What can hang from each mark:
V: H Q
H: T U V
R: E Q
A: P
T: H P
K: U
U: K P
P: A
Q: V

Known rows, with every way that one mark hangs from another:
V(H): [3 -8 3 -1 -3 0 5 -16 5 14 -7 -4 -5 8 4 -11 -2 -3 -4 -1 -5 -9 9 2 -10 -7 2 0 12 0 4 -3 2 -3 -15 -5 -9 -7 -6 -6 4 11]
T(H(U(K)) P(A)): [-46 17 13 -15 12 -10 -2 -16 27 -11 -1 -13 -7 21 19 -10 12 -12 11 -15 12 10 -9 18 3 -6 4 4 -1 -13 -11 -9 21 16 23 23 0 -2 10 -28 13 11]
T(H P(A)): [-41 21 9 -9 0 -9 -2 -13 41 -1 -6 -2 -1 24 2 2 21 3 4 -14 -4 -4 9 3 -2 -11 10 8 22 -10 -13 14 37 18 4 22 -6 -7 -1 -14 -1 16]
K(U(P(A))): [-19 0 7 -4 -19 1 -7 -2 22 -21 -15 -2 -19 23 17 -2 1 -4 2 -7 -9 12 6 -7 2 19 -3 -3 6 1 -8 -15 -11 0 -8 4 -13 2 9 -12 -2 -8]
H(T(P(A)) U V): [-18 10 10 0 22 -25 11 -20 17 17 29 0 -1 28 1 16 -1 0 25 -25 20 1 -1 39 -6 -1 -13 -10 -25 -8 -1 -30 -13 20 14 16 -8 -8 20 -19 7 3]
A(P): [2 5 -8 7 -5 -3 3 1 -8 -7 4 12 -8 5 -9 -11 9 4 -9 1 -11 10 1 -3 -5 -11 -7 8 8 -2 9 6 7 3 -2 -4 1 9 -11 -4 0 3]
R(Q): [1 17 2 1 -8 -2 4 -2 14 -16 5 -2 -9 -3 -10 -2 -3 -8 12 7 -1 3 -5 -1 2 7 6 1 6 -7 -3 -5 -8 3 -12 4 -6 8 -3 1 0 0]
R(E Q(V)): [13 33 0 -8 5 -2 1 0 17 -12 25 6 3 -1 -3 3 -5 8 27 2 0 10 1 10 -10 11 -3 20 7 -23 4 -37 -7 11 -5 8 -9 6 -6 7 9 -22]
H(V(Q)): [4 9 13 4 15 -4 2 -17 12 16 19 0 -1 -15 -12 -15 3 -4 11 4 15 -2 19 12 -2 2 -2 9 -15 -7 5 -18 -6 -9 7 4 -9 -2 0 -1 5 0]
T(H P): [-27 26 3 -6 -3 -4 1 -21 14 -2 -2 -5 10 12 3 -1 14 -6 14 -15 0 -4 9 15 -3 -11 7 2 16 -10 -13 7 36 10 3 8 -7 -1 -9 -6 4 22]
T(H(U V(Q)) P(A)): [-29 26 31 -7 17 -16 5 -38 43 1 17 -3 -3 11 -8 -9 12 -3 24 -17 18 -7 23 32 1 -4 0 7 0 -12 -13 -25 18 17 15 31 -15 -4 9 -22 11 15]
V(H(T(P) U)): [-6 5 10 1 10 -20 17 -38 -2 28 8 -2 8 19 7 -10 -11 -6 20 -23 4 -5 7 39 -12 -11 -8 -18 -6 1 -2 -24 -5 13 -8 -3 -12 -10 3 -22 13 23]
Q(V(H(U(K P(A))))): [-35 -8 4 -14 20 -16 -7 -15 14 -2 -6 -12 -13 30 43 -17 -2 -4 -6 0 14 18 8 12 -4 3 -9 -1 -14 -11 21 -47 -9 -16 10 -2 -21 -6 19 -19 15 -15]
V(H(T(P) U(K)) Q): [-15 4 24 -2 24 -17 12 -51 5 39 9 -6 -3 2 17 -46 -14 -16 16 -13 10 2 10 33 -2 -7 -4 -15 -19 -8 3 -32 -8 2 9 4 -13 -9 -1 -34 30 23]
V(H Q): [3 -5 21 2 6 -1 7 -33 17 26 -6 3 -6 -10 -4 -30 -6 -1 -1 3 -8 -10 25 -1 -3 -4 5 -2 9 0 0 -4 3 -5 -13 -3 -15 -7 -9 -10 10 12]
V(H(T U(P(A))) Q): [-12 -18 17 0 14 -27 16 -45 25 25 0 5 -18 13 7 -19 -22 -5 -5 -13 10 -2 28 21 4 8 -6 -22 -7 -6 6 -36 -26 5 -3 4 -12 -14 16 -22 13 -2]
U(K P(A)): [-38 -13 -12 -11 6 -8 -15 2 16 -10 -13 -8 -21 17 32 -8 6 -11 -21 7 7 17 0 -10 8 8 1 1 -12 -14 7 -5 -10 -12 17 4 4 -3 10 -7 8 -18]
T(H(V) P(A)): [-36 26 7 -7 8 -10 -3 -18 42 2 13 -4 -1 24 2 14 25 -3 16 -15 12 -6 10 18 -12 -9 8 16 8 -18 -9 -3 30 11 13 20 -10 -10 3 -13 1 10]
H(U): [3 0 6 0 3 -6 7 -5 -8 -5 5 -3 1 1 -1 3 -11 -1 9 -8 7 3 -6 17 5 1 -8 -9 -8 4 -2 -17 -13 7 0 4 -1 4 9 -9 4 -1]
R(E Q(V(H(U)))): [21 23 13 -9 4 -8 13 -22 14 -7 24 2 -1 10 -2 -9 -17 4 31 -8 1 4 7 27 -16 7 -8 12 12 -16 5 -59 -15 13 -20 3 -15 7 3 -9 16 -9]
T(H(V) P): [-24 33 5 -4 3 -9 0 -24 15 5 16 -7 10 14 0 7 20 -7 26 -14 14 -7 9 28 -11 -8 3 12 -4 -17 -8 -9 32 3 11 10 -12 -6 -5 -5 3 17]
H(T U(K P) V): [-11 -3 -7 -2 20 -20 6 -18 -21 11 28 -8 -7 12 24 5 -16 -23 14 -7 39 16 -12 36 4 14 -17 -9 -52 -22 15 -59 -39 -15 29 -2 1 -2 24 -11 16 -19]
Q(V): [0 13 7 -2 9 -1 -3 4 -2 4 11 3 16 1 4 0 7 10 12 2 6 7 5 5 -7 -1 -3 7 -6 -1 11 -23 11 -12 6 -3 -18 -1 -1 -1 0 -10]
U(P): [-17 -1 -15 -1 -5 -7 -7 -10 -7 -7 -9 -3 -4 8 16 0 -5 -7 -5 0 6 5 9 2 3 6 -2 -10 -6 -6 4 -4 -5 -9 0 -9 -1 0 4 6 3 -7]
Q(V(H)): [1 7 9 -4 9 -3 2 -12 4 17 5 1 11 9 8 -12 4 8 7 1 1 -1 11 7 -17 -6 -1 6 5 -1 14 -21 14 -14 -8 -9 -24 -8 -7 -6 1 -1]

Rows:
[-11 6 -1 4 7 -13 12 -35 7 34 3 2 6 19 8 -13 -3 -5 11 -16 -3 -8 10 23 -13 -14 2 -7 -2 -3 5 -3 11 7 -10 -7 -14 -14 -8 -14 8 25]  V(H(T(P)))
[-33 29 25 -8 13 -11 -2 -33 54 11 12 -1 -3 8 -8 -11 22 0 16 -10 10 -9 26 17 -3 -6 5 14 8 -19 -11 -4 30 11 13 25 -12 -9 -2 -17 6 14]  T(H(V(Q)) P(A))
[-6 -8 -8 3 5 -22 12 -20 -17 5 9 0 -1 8 13 10 -23 -8 8 -14 20 8 1 30 7 10 -13 -24 -27 -4 8 -40 -31 1 7 -7 1 -4 16 -7 7 -9]  H(T U(P))
[9 1 11 4 16 -13 16 -19 -2 40 13 4 16 13 3 -9 -6 8 14 -5 7 -3 5 13 -18 -3 -3 -2 -10 -5 17 -35 1 -10 -4 -9 -23 -17 -3 -14 5 -7]  Q(V(H(T)))
[-15 -8 8 -5 16 -29 11 -25 14 21 7 2 0 31 20 2 -12 5 6 -14 13 8 13 25 -13 7 -10 -13 -18 -6 18 -55 -16 -4 0 -3 -25 -16 22 -19 8 -17]  Q(V(H(T U(P(A)))))
[5 5 15 -5 9 -9 9 -18 -3 12 8 -2 10 11 7 -10 -6 8 17 -6 4 1 8 20 -14 -3 -9 -2 -4 4 12 -41 -2 -7 -9 -6 -24 -2 7 -13 9 -1]  Q(V(H(U)))
[-8 18 15 1 19 -21 15 -34 -3 34 20 1 23 21 11 -14 -7 4 32 -22 9 1 10 41 -18 -10 -12 -16 -15 0 11 -43 3 2 -5 -6 -32 -12 1 -21 11 12]  Q(V(H(T(P) U)))
[-28 -18 -4 -6 18 -20 4 -10 6 2 7 -4 -19 23 27 1 -15 -14 -6 -10 18 20 -10 15 10 12 -8 -14 -31 -15 9 -36 -32 1 24 9 4 -3 26 -19 13 -20]  H(T U(K P(A)))
[7 -5 27 0 8 -7 14 -37 7 17 0 -2 -4 -7 -6 -31 -13 -4 4 -5 -1 -8 23 17 1 -4 -5 -12 2 6 -1 -24 -10 3 -10 1 -13 -2 3 -19 15 17]  V(H(U) Q)
[0 17 25 -2 12 -4 7 -29 22 13 20 -2 1 -15 -18 -7 7 -8 19 0 18 -8 17 16 2 3 6 15 1 -19 -4 -22 14 -3 15 12 -8 -5 -3 -7 5 2]  T(H(V(Q)))
[-25 12 14 -9 16 -14 1 -38 3 -2 17 -15 -9 -5 16 -19 -3 -27 17 -1 37 8 14 29 9 9 -5 4 -27 -27 4 -50 -6 -13 30 7 -6 3 13 -19 21 -10]  T(H(U(K P) V(Q)))
[-14 -15 13 0 21 -21 10 -47 -3 30 3 -4 -13 2 27 -38 -26 -24 2 -4 20 5 16 26 6 8 -7 -19 -26 -15 11 -47 -30 -10 9 -7 -8 -8 10 -27 26 -2]  V(H(T U(K P)) Q)
[-44 20 17 -14 17 -13 0 -20 30 -9 16 -16 -8 25 16 2 18 -15 21 -13 21 8 -5 28 -3 -4 -1 15 -14 -23 -10 -30 15 12 30 24 -7 -2 18 -29 14 5]  T(H(U(K) V) P(A))
[-11 17 19 -1 35 -18 8 -38 -2 35 32 -3 2 -5 8 -23 -6 -17 31 -11 29 7 3 45 3 0 -13 -6 -48 -17 2 -41 -14 3 30 10 -11 -3 10 -25 25 8]  H(T(P) U(K) V(Q))
[-21 6 1 1 10 -17 4 -11 27 22 6 5 -2 22 6 4 5 3 4 -17 0 3 5 10 -4 -5 1 -7 -6 -5 -2 3 5 19 6 13 -6 -13 5 -12 2 7]  H(T(P(A)))
[3 22 -4 -10 0 -14 4 -32 7 -15 15 -3 -3 15 16 -6 -20 -2 26 -6 8 10 17 29 -14 12 -12 3 5 -19 10 -67 -21 7 -19 -5 -18 7 6 -2 20 -15]  R(E Q(V(H(U(P)))))
[-6 17 -2 5 18 -16 5 -22 1 28 28 0 10 8 1 6 4 -4 25 -13 19 -2 2 33 -12 -3 -8 -2 -27 -13 5 -18 1 4 12 3 -10 -10 2 -4 5 8]  H(T(P) V)
[25 17 16 -1 10 -19 22 -29 10 13 37 8 2 12 -5 -3 -26 4 37 -13 10 4 1 37 -20 9 -11 3 1 -22 7 -72 -28 14 -11 4 -15 -2 4 -14 20 -13]  R(E Q(V(H(T U))))
[-15 7 13 -9 5 -4 7 -11 -3 -12 5 -14 -4 3 8 -5 -2 -16 13 -4 15 8 -16 15 6 3 2 5 -4 -16 -6 -25 6 -1 22 12 4 5 9 -22 11 -2]  T(H(U(K)))
[18 3 22 7 22 -18 22 -28 -1 30 37 5 3 -12 -15 -3 -17 -8 28 -11 26 -2 10 40 2 10 -13 -6 -31 -7 4 -46 -30 3 16 10 -6 -4 12 -17 12 -5]  H(T U V(Q))
[-22 32 10 -6 5 -15 5 -30 7 -3 20 -12 12 13 0 6 8 -9 37 -22 22 -5 7 45 -8 -9 -5 6 -7 -13 -8 -29 16 10 11 13 -10 0 7 -15 8 15]  T(H(U V) P)
[-29 7 5 -10 3 -21 5 -21 23 -16 13 -12 -12 26 5 25 1 -7 10 -15 25 4 11 27 1 8 -4 3 -6 -18 -1 -38 -4 2 13 14 -4 -5 25 -12 1 -12]  T(H(U(P(A)) V))
[-15 -16 -3 -1 12 -19 12 -32 -16 19 2 -10 -12 19 32 -17 -23 -21 3 -8 21 9 -3 27 0 5 -8 -16 -27 -13 12 -45 -29 -12 8 -11 -4 -5 15 -21 18 -7]  V(H(T U(K P)))
[-25 -1 8 1 7 -16 10 -26 33 34 -1 5 -4 29 7 -8 4 1 0 -17 -6 -6 12 13 -12 -12 4 -7 7 -4 1 4 10 15 -9 7 -12 -17 -1 -19 5 17]  V(H(T(P(A))))
[-14 -5 4 -4 23 -22 9 -29 -18 28 10 -6 3 19 36 -19 -15 -12 12 -6 24 17 1 32 -7 6 -12 -10 -36 -16 24 -65 -19 -21 13 -15 -19 -8 13 -21 19 -17]  Q(V(H(T U(K P))))
[-15 -23 3 -1 8 -25 15 -29 15 15 0 -1 -16 30 14 1 -19 -4 -5 -17 8 3 11 21 -5 5 -5 -22 -7 -5 6 -36 -25 4 -6 1 -9 -13 22 -19 7 -4]  V(H(T U(P(A))))
[-17 -15 -2 0 12 -26 8 -12 10 4 5 1 -10 24 11 15 -17 -4 -3 -16 13 10 3 20 6 13 -8 -20 -19 -4 3 -31 -29 8 9 7 0 -7 26 -14 4 -14]  H(T U(P(A)))
[-20 -1 19 0 19 -18 11 -43 43 44 1 10 -5 13 1 -30 -2 1 0 -12 -9 -9 29 12 -5 -11 5 -10 5 -6 -3 -3 9 17 -5 10 -20 -21 -6 -23 12 22]  V(H(T(P(A))) Q)
[1 4 21 -4 26 -5 3 -19 -2 8 23 -8 -9 -13 3 -24 -5 -17 16 2 28 8 1 24 5 9 -12 5 -33 -12 7 -41 -20 -9 26 10 -5 5 12 -19 19 -7]  H(U(K) V(Q))
[0 -15 10 -1 18 -13 17 -24 -12 30 10 -8 -10 11 15 -21 -19 -17 10 -9 15 4 -14 22 -2 1 -6 -8 -17 -8 7 -38 -20 -3 10 -2 -2 -6 12 -27 18 1]  V(H(T U(K)))
[-10 -7 8 -2 0 -14 6 -46 3 9 -7 -2 -9 1 14 -31 -16 -10 -1 -8 6 -3 32 19 2 1 -5 -16 -5 0 3 -32 -15 -6 -14 -8 -14 -1 3 -10 15 9]  V(H(U(P)) Q)
